In the rows, zero is written as 128.
Known rows, with every step that occurs:
M/R/Y: [109 125 156 138 136 120 113 123 127 134 159 110 100  83 116 154 176  84
  67 124 114 154 151 174 131 168  84 161 152]
V/K/G: [158 143 107 140 150 109  68 130 125 170 144 124 110  92 106 109 112 130
 141 126 117 136 126 122 100 119 106 123 169]
K/G/L/R: [137 174 133 128 141  93  77 112 141 123 120  83 119  70 118 158 141 108
 112 122 106 143 138 183 102 136  71 117 176]
C/V/K/G: [195 139  95 146 170 119  67 157 134 176 137 143 119  72 112 101 137 118
 149 133 124 148 119  97 103 127 114 115 184]
V/M/Q: [111 121 159 139 173 114 106 171 176 108 145  73 116  98  90 126  91 111
 135 176 117 136 119 143 112 105 116 141 136]
Q/M/R/L/G/K: [ 97  88 167 147 122 167 130 113 112 108 203  97  89  97  67 154 130  41
 119 122 153 156  97 171 111 147  71 160 208]
Y/G/L: [117 157 129 106 139 125  97 118 144  99 112  75 130  69  99 132 163 104
  79 163  97 146 132 164 101 160  65 129 143]
V/L/R/Y/G/K: [134 165 137 116 134  85  88  34 115 145 157  68  69  95 156 176 193 116
  76 128  89 127 153 135  95 201  80 127 184]
Y/G/L/V: [ 95 142 142  92 143 126 109 141 160 102 107  66 136  62  91 107 149 109
  90 137 100 167 137 147 103 137  77 129 132]
V/K/G/Y: [161 148 100 157 142  94  56 116 118 154 144 124 119  96 140 118 107 115
 125 131 106 141 128 148  89 140  91 126 169]
R/M: [139 122 154 121 138 147 125 141 143 124 149 101 124  93  98 130 131 109
 106 125  98 122 127 128 124 160 123 169 149]
K/V/M/R: [113 137 160 153 163 111  95 128 136 102 160  91  98  82 105  88 134  98
  99 145 146 156 150 156 137 106  79 120 172]
C/V/K/G/L: [179 147  90 139 154 124  62 150 133 153 124 131 139  60 115  95 143 107
 144 136 104 155 125 131 101 112  97 114 186]
Y/G/K/V/L: [139 147 126 122 138 107  54  47 110 121 151  74 102  90 139 102 152 116
 115 148 111 138 139  98  99 143  87 119 192]
C/V: [174 131 134 132 177 139 102 171 153 150 126 126 125  62 105 142 170 103
 122 150 126 144 115 110 112 158 114 125 156]
K/V/M/Q: [111 119 157 128 172 106  93 142 166  96 158  69 105  80 103  86  83  95
 143 167 129 143 131 151 118  83 108 124 154]
R/L/G/Y: [ 96 110 144 122 151 155 106 114 132 101 167 108 108  82 116 167 149  72
 110 141  94 126 117 175  72 195  81 138 140]
R/Y/G/L: [105 150 130  94 138 120 102  93 136 111 128  81 114  63 114 142 184  85
  53 151  77 144 153 191 104 186  60 131 144]
C/V/M/R/L: [128 120 160 162 192 165 114 168 139 110 159 104 111  70 100 132 181  75
 101 166 108 155 116 139 127 136  94 136 165]
Q/M: [156 132 158 134 168 130 117 156 139 146 138 100 109  84  67 174 108  89
 137 138 145 151  97 137 119 133  87 130 171]
G/K: [144 121 148 126 133 133  84 111 122 143 150 101 115 101 107 133 144 103
  97 136 123 131 118 144 113 146 110 132 169]
K/V/M: [133 140 152 126 183 114  85 124 141 119 148  89  99  80 103  93 120 107
 118 152 128 135 139 142 119 112  93  94 160]
L/R/M/V/K/G/Y: [151 160 121 125 141  87  96  83 130 153 162 121 106  86 159 133 112 106
 116  88 102 125 143 141 131 144 126 164 177]
R/M/V/L: [119 129 151 117 164 142 106 115 140 145 142 116 132  87 129 163 139 132
 146 127  80 122 142  68 142 134 155 190 144]
G/Y: [142 138 141 136 150 114  89 131 135 127 131 107 122  86 131 160 139  99
  93 145 106 137 125 163 101 171  89 134 142]
Q/M/R: [138 129 167 160 146 125 127 164 133 128 147 103 110  88  69 167 118  79
 116 132 162 172 108 149 136 127  73 156 184]
R/L/G/K/V/M: [ 92  98 153 114 158 155  87  72 119  96 204  84  79  89  98  85 131  69
 119 141 120 119 129 163  95 133  89 101 186]
C/V/K: [189 130 110 130 167 135 101 168 139 175 137 143 113  64 103 113 154 120
 139 138 127 145 113 103 107 137 121 114 164]
C/V/L: [175 138 128 143 187 133  83 159 143 155 118 123 128  70 126 165 172 134
 156 156 103 143 122  67 101 150 118 130 162]

Rows:
[133 139 153 130 193 123 100 131 135 167 129 117 116  78  95 205 116 113
 173 141 124 151 112  74 141 107 118 151 165]	Q/M/V/L
[138 147 145 114 134  83  70  26 104 150 175  85  66  80 169 149 170 101
 106 102 104 129 163 151 108 156  95 112 204]	G/K/V/L/R/Y
[138 126 152 127 158 115  69  89 123 119 166  83  95  97 112  75 119  95
 107 146 133 131 135 150 123 110  99  96 184]	G/K/V/M
[138 141 136 130 163 114  67 103 124 137 139 101 110  74 131 133 138 128
 153 139 108 138 143  98 104 118 103 123 168]	K/V/L
[ 92 121 169 146 170 144 100 114 122  90 180  85  92  72 107 100 147  70
  99 148 113 152 134 170 130 106  77 126 168]	K/V/M/R/L
[130 151 124 130 146 120  60 130 135 119 118  96 143  78 109 132 133 104
 117 140  96 146 136 165 104 124  79 132 163]	K/G/L
[149 147 163 116 134 121 140 127 151 127 152  87 100  84 111 156 143 112
 103 106 110 118 129 148 119 171 115 154 165]	L/R/M
[ 99 143 144 129 176 112  70 156 158 111 119  74 142  84  97  91 104 120
 123 136  97 162 146 149 114  83  86 109 149]	K/G/L/V/M
[134 130 161 116 188 133 118 145 143 162 135 120 112  71  74 184 114  84
 140 133 146 152 102 119 149 116 112 146 161]	Q/M/V
[ 66 134 149 107 121 117 121 118 146  96 135  71 121  58 113 110 183  83
  41 120 100 186 167 185 122 155  56 157 142]	M/R/Y/G/L/V
[152 127 119 137 178 137  96 155 153 139 138 130 115  75 110 157 165 135
 171 148 123 136 130  64  80 171 109 129 163]	C/V/L/G
[119 126 133 130 143 122 102 129 144 111 146 113 115  91 116 153 134 101
 111 138 128 129 132 158  77 193  82 131 144]	L/G/Y
[125 140 126 111 135 101  58  21 103 132 169  76  83  85 156 110 170  96
  85 139  90 135 164 124 102 169  84 123 189]	R/Y/G/K/V/L
[127 119 134 111 153 122 109 162 142 170 143 118 114  75  92  96 116 138
 137 105 123 156 123 114 104 104 124 121 139]	L/V/K
[ 79 107 153 149 130 152 117 122 125  84 179 108 109  83 121 160 162  63
  90 134 110 147 126 187  88 187  65 164 151]	M/R/L/G/Y
[148 169 133 118 134  82  71  33 118 123 154  61  76  80 155 127 161 118
 111 128 122 134 142 116  97 155  80 107 205]	Y/G/K/V/L/R
[113 157 149 104 180  94 100  76 134 175 142 111  82  65 153 218 182 124
 116 114  88 127 159 118 130 162 121 142 148]	M/V/L/R/Y
[ 74 102 156 136 136 166 128 137 132  99 178 107 101  81  84 151 165  79
 108 130 122 145 123 161  96 165  80 163 153]	M/R/L/G
[121 144 136 103 153 117 109  99 137 135 143  88  93  76 112 147 178  93
  59 149  95 136 142 154 105 200  77 134 140]	R/Y/G
[140 136 132 109 128 116  76  62 120 114 156  77  98  81 119  81 148  88
  80 141 132 140 130 143 111 153  82 115 183]	Y/G/K/V
[ 77 101 176 129 149 159 125 158 137 116 159  94 120  66  95 132 157  85
  99 112 106 171 121 150 120 118 100 164 140]	M/R/L/V
[ 73 111 156 149 157 137 103  98 123  61 195  90  88  79 126 104 139  58
  98 142 122 148 145 194  99 152  54 128 169]	K/V/M/R/L/G/Y
[106 104 141 104 159 158 114 149 129 156 161 109 108  64  92 109 133 110
 137 108  90 149 110 127  97 105 122 127 135]	R/L/V/K
[127 129 133  96 127 108  78  37 111 123 174  81  82  76 135  89 169  66
  54 131 114 138 154 169 113 180  76 117 184]	R/Y/G/K/V
[101 125 152 100 145 133 102 160 155 120 114  89 143  64  94 121 137 113
 114 123 101 164 134 156 110 110  97 130 133]	G/L/V
[150 154 153 121 141 103 106  83 134 121 160  83  94  76 147 139 136 127
 144 102 103 121 151 111 113 142 114 143 190]	K/V/L/R/M
[108 126 166 124 188 123 110 173 164 132 134  86 115  87  84 111 116 130
 119 138 119 151 134 122 116 109 110 109 130]	L/V/M
[122 148 102 112 156 115  63 108 126 160 127 128 135  66 116 111 123 114
 138 124 100 149 138 139 130  88 114 137 159]	M/V/K/G/L
[116 166 111  95 151  85  80  68 125 171 146 121  94  55 142 146 153  99
 104  94  92 143 163 184 129 125 100 123 171]	M/V/K/G/L/R/Y
[121 139 154 141 141 111 136 116 131 123 160  84  87  82  86 163 153  58
  64 137 141 173 132 167 130 177  48 158 179]	Q/M/R/Y/G
[197 144  91 161 162 106  57 143 128 161 137 142 126  76 143 110 130 103
 133 136 115 149 120 122  94 149  99 119 180]	C/V/K/G/Y
[133 144 140 121 158 110  73  69 127 104 161  61  89  94 112  64 133  95
  78 162 131 135 136 141 117 134  77  96 185]	Y/G/K/V/M
[127 134 159 123 131  91 116 102 159  99 169  61 102  77 146 131 100 114
 169 116 104 131 141 117 110 113 129 175 183]	K/V/L/R/M/Q
[129 176 133 103 157  75  89  42 128 131 150  71  64  60 159 155 182 112
  94 125  96 135 168 136  98 181  69 109 178]	K/V/L/R/Y/G
[ 94 103 169 106 169 161 116 153 144 131 147  91 119  63  90 141 147  92
 119 121  86 152 114 136 104 125 114 138 126]	R/L/V
[119 160 146 106 140 115 102  97 148 119 134  93 131  67 129 146 136  95
 112  99  91 132 148 157 147 131 115 169 173]	K/G/L/R/M/V
